Each row was made from one path, in order. Every step used is in the known rows, and no mark comes twice. Write each row's path.
(in the rows, 128 means zero)
Known rows:
godeze, ludol, nidug: [113 140 133 128 103 163 121 155 115 151  69 110 128  97 133 132 151 108
 131 108 126 119  99 127 142  85 108 120 163 170]
nukit, nidug, doti, kabu, ledu, guzin: [101 149 150  96 137 148 142  77 183 153 230  98 128 130 113 173 142 134
 103  95 101 123 133 152 146 170  97 121 110 102]
kabu, doti: [141 168 142 104 130 156 119 170 148 140 101 103 112 108 106 127 134 105
 111 119  96 121 107 147 125  84 132  99 130 161]
ludol, nidug, doti: [135 132 149 134 137 146 111 152 174 105 101 108 141 125 160 163 154 130
 115 131 105 125 106 128 174 165 101  84 133 151]
nidug, doti, kabu: [146 146 182 117 148 136 125  95 165 133 158  99 115 140 125 192 137 130
 106 139  99 119 118 139  93 183 118 116 113 138]
gaves, kabu, doti: [113 143 115 122 141 161 136 144 130 114 104 111 105 117 109 118 154 120
 111 154  85 118 114 149 128 151 110 121 134 150]
nidug, doti: [160 160 172 122 144 121 111 148 190 118 166 102 121 142 125 171 124 131
 100 144  93 128 101 126 134 171 132  93 127 133]
ludol, nidug, doti, kabu: [123 120 157 129 142 160 122 108 148 122  94 104 136 123 162 183 166 128
 120 127 110 116 119 140 135 177  91 102 121 155]
debop, ludol, nidug: [135 156 136 131 129 136 107 160 135 111  57 132 161  72 161 136 132  97
 128 129 137 136 117 139 153 116 103  62 142 178]
ludol, debop: [143 178 148 115 151 121 111 113 157 112  83  95  96 112 132 172 136 119
 113 113 120 138  93 145  74  97 158  89 133 163]
gaves, kabu, nukit: [125 114 105 131 156 144 143 131 140  81 100 111 115 125 113 112 142 126
  93 148 100 115  95 125 110 150 120 125 132 119]
debop, ludol, nidug, doti: [132 148 156 136 133 126 102 171 159 119 109 130 160  95 164 147 129 110
 122 143 124 143 121 132 151 156  97  59 135 169]
guzin, ledu: [170 139 134 118 149 159 111 117 187 133  96  87 134 120 140 129 140 108
 102 140 117 128  94 139 131 137 118 111 122 163]
doti, kabu, nukit, nidug, ludol, godeze: [102 112 139 106 141 169 135  60 113 171 140  89 132 118 143 194 168 125
 136  96 120 129 115 131 133 102 112 136 109 169]
guzin, ledu, kabu, doti: [165 134 116 102 156 182 125 229 189 149  97  89  99 130 117 104 147 102
 104 100 100 124  94 143 154 100 105  79 118 185]
nukit, nidug, doti, kabu: [124 146 161 104 138 151 128  63 159 145 191 105 140 124 154 211 147 127
 114 120 100 128 149 148 148 184  93 122 119 134]
nukit, nidug, gaves, kabu, doti: [ 90 142  99  95 124 159 137 154 130 130 159 133 144 111 163 155 153 118
 132 150  88 120 159 165 150 160  78 123 138 131]
nidug, gaves, kabu: [132 141 117 119 141 127 132 160 143  92 124 131 130 126 145 154 135 130
 122 180  95 109 119 148 105 188 112 121 137 120]
doti, kabu, nukit: [138 123 141 110 149 154 141  97 129 125  86  98 116 117 117 146 135 109
  98 109 119 111 105 137  65 102 128 125 114 135]
nukit, kabu, doti: [118 159 124 103 133 164 136 199 148 142 117  95  96 127 132 135 152 125
 114  88  75 121 104 152 135  89 142 103 115 153]
ludol, nidug, doti, kabu, ledu, guzin: [102 122 144 121 141 157 137 118 173 132 136  98 126 128 119 144 159 134
 108 101 111 111 102 144 136 167  95 104 114 125]
doti, kabu, ledu: [125 145 150 112 151 151 143  96 136 147 134  81 107 122  76 135 130 112
 107 134 111 103  99 146  44 124 131 133 100 131]
ledu, guzin: [161 178 141 104 131 128 125 120 188  94 106 117 121 103 113 153 132 129
 101  78 115 124  93 142 187 119 138  88 145 120]
debop, ludol, nidug, gaves: [129 151 131 121 123 127 108 197 132 118  72 147 171  78 187 140 124  96
 139 148 134 130 130 148 127 126  99  61 143 167]
nidug, ludol: [165 154 168 120 140 123 105 144 157 140 139  94 129 126 104 207 144 131
 123 135 100 122  90 112 162 122 155  98 133 155]
nukit, nidug: [138 167 131 104 130 148 122  94 157 118 139 111 146  98 150 178 140 117
 117 109 108 129 132 143 188 126 109 106 139 137]
ledu, kabu, nukit, nidug, ludol, debop: [135 132 117  98 161 138 129 209 166 130 141  96  99 136 123 188 155 126
 115  61 107 136  96 115 157  64 139  62 128 155]
gaves, kabu, ledu, guzin: [110 145 107 124 151 136 151 125 169  96 157 104 103 124  67  98 139 138
  94 133  97 110  85 142 130 170 123 123 127  96]
ledu, kabu, nukit: [170 134 116 108 160 142 140 239 177  93  97 108  96 132 107 121 125 116
  93  79 104 117  78 116 141  81 137  66 129 135]

Write each row's path:
[136 168 134 106 140 130 136 148 191 120 157  96 111 118  65 106 118 124
  92  95 108 114  74 139 131 104 145  99 122 101] : kabu, ledu, guzin
[ 92 100 145 125 116 169 132 148 114 172 110 104 123 126 134 135 154 115
 117 108 121 116 106 121  88 109  95 135 140 155] : godeze, ludol, nidug, doti, kabu, nukit
[ 88 104 103 128 148 159 138  94 124 126 155 102 131 127 142 158 175 141
 131 134 101 135 104 121 178 149 103 134 127 155] : gaves, kabu, nukit, nidug, ludol, godeze
[112 119 122  89 136 160 144 106 125 141 129 118 145 114 162 171 138 109
 115 110 117 112 142 154  81 116 100 131 119 120] : doti, kabu, nukit, nidug, gaves
[103 113  91 121 148 157 147 103 136  90 130 116 134 116 138 128 151 126
  99 133 100 123 123 134 150 156  95 131 135 117] : gaves, kabu, nukit, nidug
[102 107 108 124 151 148 143 115 159 100 177 115 133 137 141 141 150 136
  94 147  88 127 124 127 148 192  92 127 130 109] : gaves, kabu, nukit, nidug, doti
[147 127 121 101 156 144 139 222 194 107 175 110 114 145 129 150 133 126
  93  76  93 127 108 117 181 121 108  68 124 125] : ledu, kabu, nukit, nidug, doti
[158 163 128  98 146 159 133 252 166 123 104 107  86 122  97 127 136 110
 112  85  89 118  99 139 160  80 128  62 129 166] : ledu, kabu, doti
[104 103 105 123 149 149 136 112 132 115 158 108 140 128 126 167 165 135
 110 139  94 123 117 116 166 157 108 128 134 125] : gaves, kabu, nukit, nidug, ludol
[127 127 133 106 141 142 128 138 180 124 182 108 144 134 147 153 131 123
  92 110  99 133 120 123 153 128 111 104 126 116] : kabu, nukit, nidug, doti
[114  96 143 127 147 163 130 125 148 120  89 103 138 130 158 157 162 123
 107 116 113 116 111 129 112 151  92 106 118 145] : ludol, nidug, doti, kabu, nukit
[111 135 152 131 106 153 116 167 139 158 124 109 128 121 137 145 148 120
 125 121 114 123 103 120 142 127 102 117 155 163] : godeze, ludol, nidug, doti
[118 121 129  99 142 167 144  70 125 133 116 103 136 106 143 164 146 110
 105  95 119 117 132 144 105 107 104 132 117 131] : doti, kabu, nukit, nidug
[111 139 112 108 134 148 134 193 132 124 122 129 121 124 137 129 140 119
 125 173  85 111 127 158  97 158 106 119 134 135] : nidug, gaves, kabu, doti
[119 176 153 114 118 128 115 133 124 165 105  98  86 109 110 151 130 111
 123 105 127 136  90 136  52  61 154 121 155 172] : godeze, ludol, debop
[176 109 105 110 169 165 131 214 197 119  94  89 109 140 125  98 137 107
  88  96 113 123  76 123 138  99 114  82 118 156] : guzin, ledu, kabu, nukit
[109 143 105 106 132 143 136 121 142 105 161 135 152 112 174 176 147 128
 129 156  96 120 151 156 158 187  86 125 141 118] : nukit, nidug, gaves, kabu
[126 140 174 118 155 138 134 116 170 154 198  80 107 151  85 153 125 126
  98 151  94 111 102 137  52 169 124 123  97 122] : nidug, doti, kabu, ledu
[ 87 144  92  98 131 141 151 135 163 118 199 127 142 117 132 139 141 134
 118 129  98 115 134 160 157 177  90 124 135  87] : nukit, nidug, gaves, kabu, ledu, guzin
[122 114 101 118 146 134 140 181 142  93 116 131 130 133 142 124 131 125
 108 167  99 108 110 139  79 161 114 121 135 109] : nidug, gaves, kabu, nukit
[122 132 109  92 129 144 132 165 154 122 141 125 157 117 169 147 124 110
 108 113 110 123 127 138 128  99 112 106 135 112] : kabu, nukit, nidug, gaves
[100 111  98 130 135 135 128 199 121  98  71 153 165  90 177 107 136 104
 126 161 129 125 126 142 104 147  85  80 141 149] : debop, ludol, nidug, gaves, kabu, nukit
[104 141 155 106 144 151 138  84 165 163 227  89 133 135 120 176 139 126
 109 130  95 120 136 147 112 171  96 129 104 119] : nukit, nidug, doti, kabu, ledu
[144 130  99  88 146 146 144 248 172 107 142 126 124 129 149 145 128 115
 109  81 103 117 116 132 159  92 109  70 133 121] : ledu, kabu, nukit, nidug, gaves
[ 87 117  86 123 134 150 145 177 153  96 105 128 141 116 138 111 158 133
 122 136 108 104 104 153 145 172  87 106 136 108] : ludol, nidug, gaves, kabu, ledu, guzin
[112 114 150 129 141 142 119 150 135 133  98 127 156 100 166 138 135 103
 113 129 132 133 124 134  97 139  90  77 121 163] : debop, ludol, nidug, doti, kabu, nukit
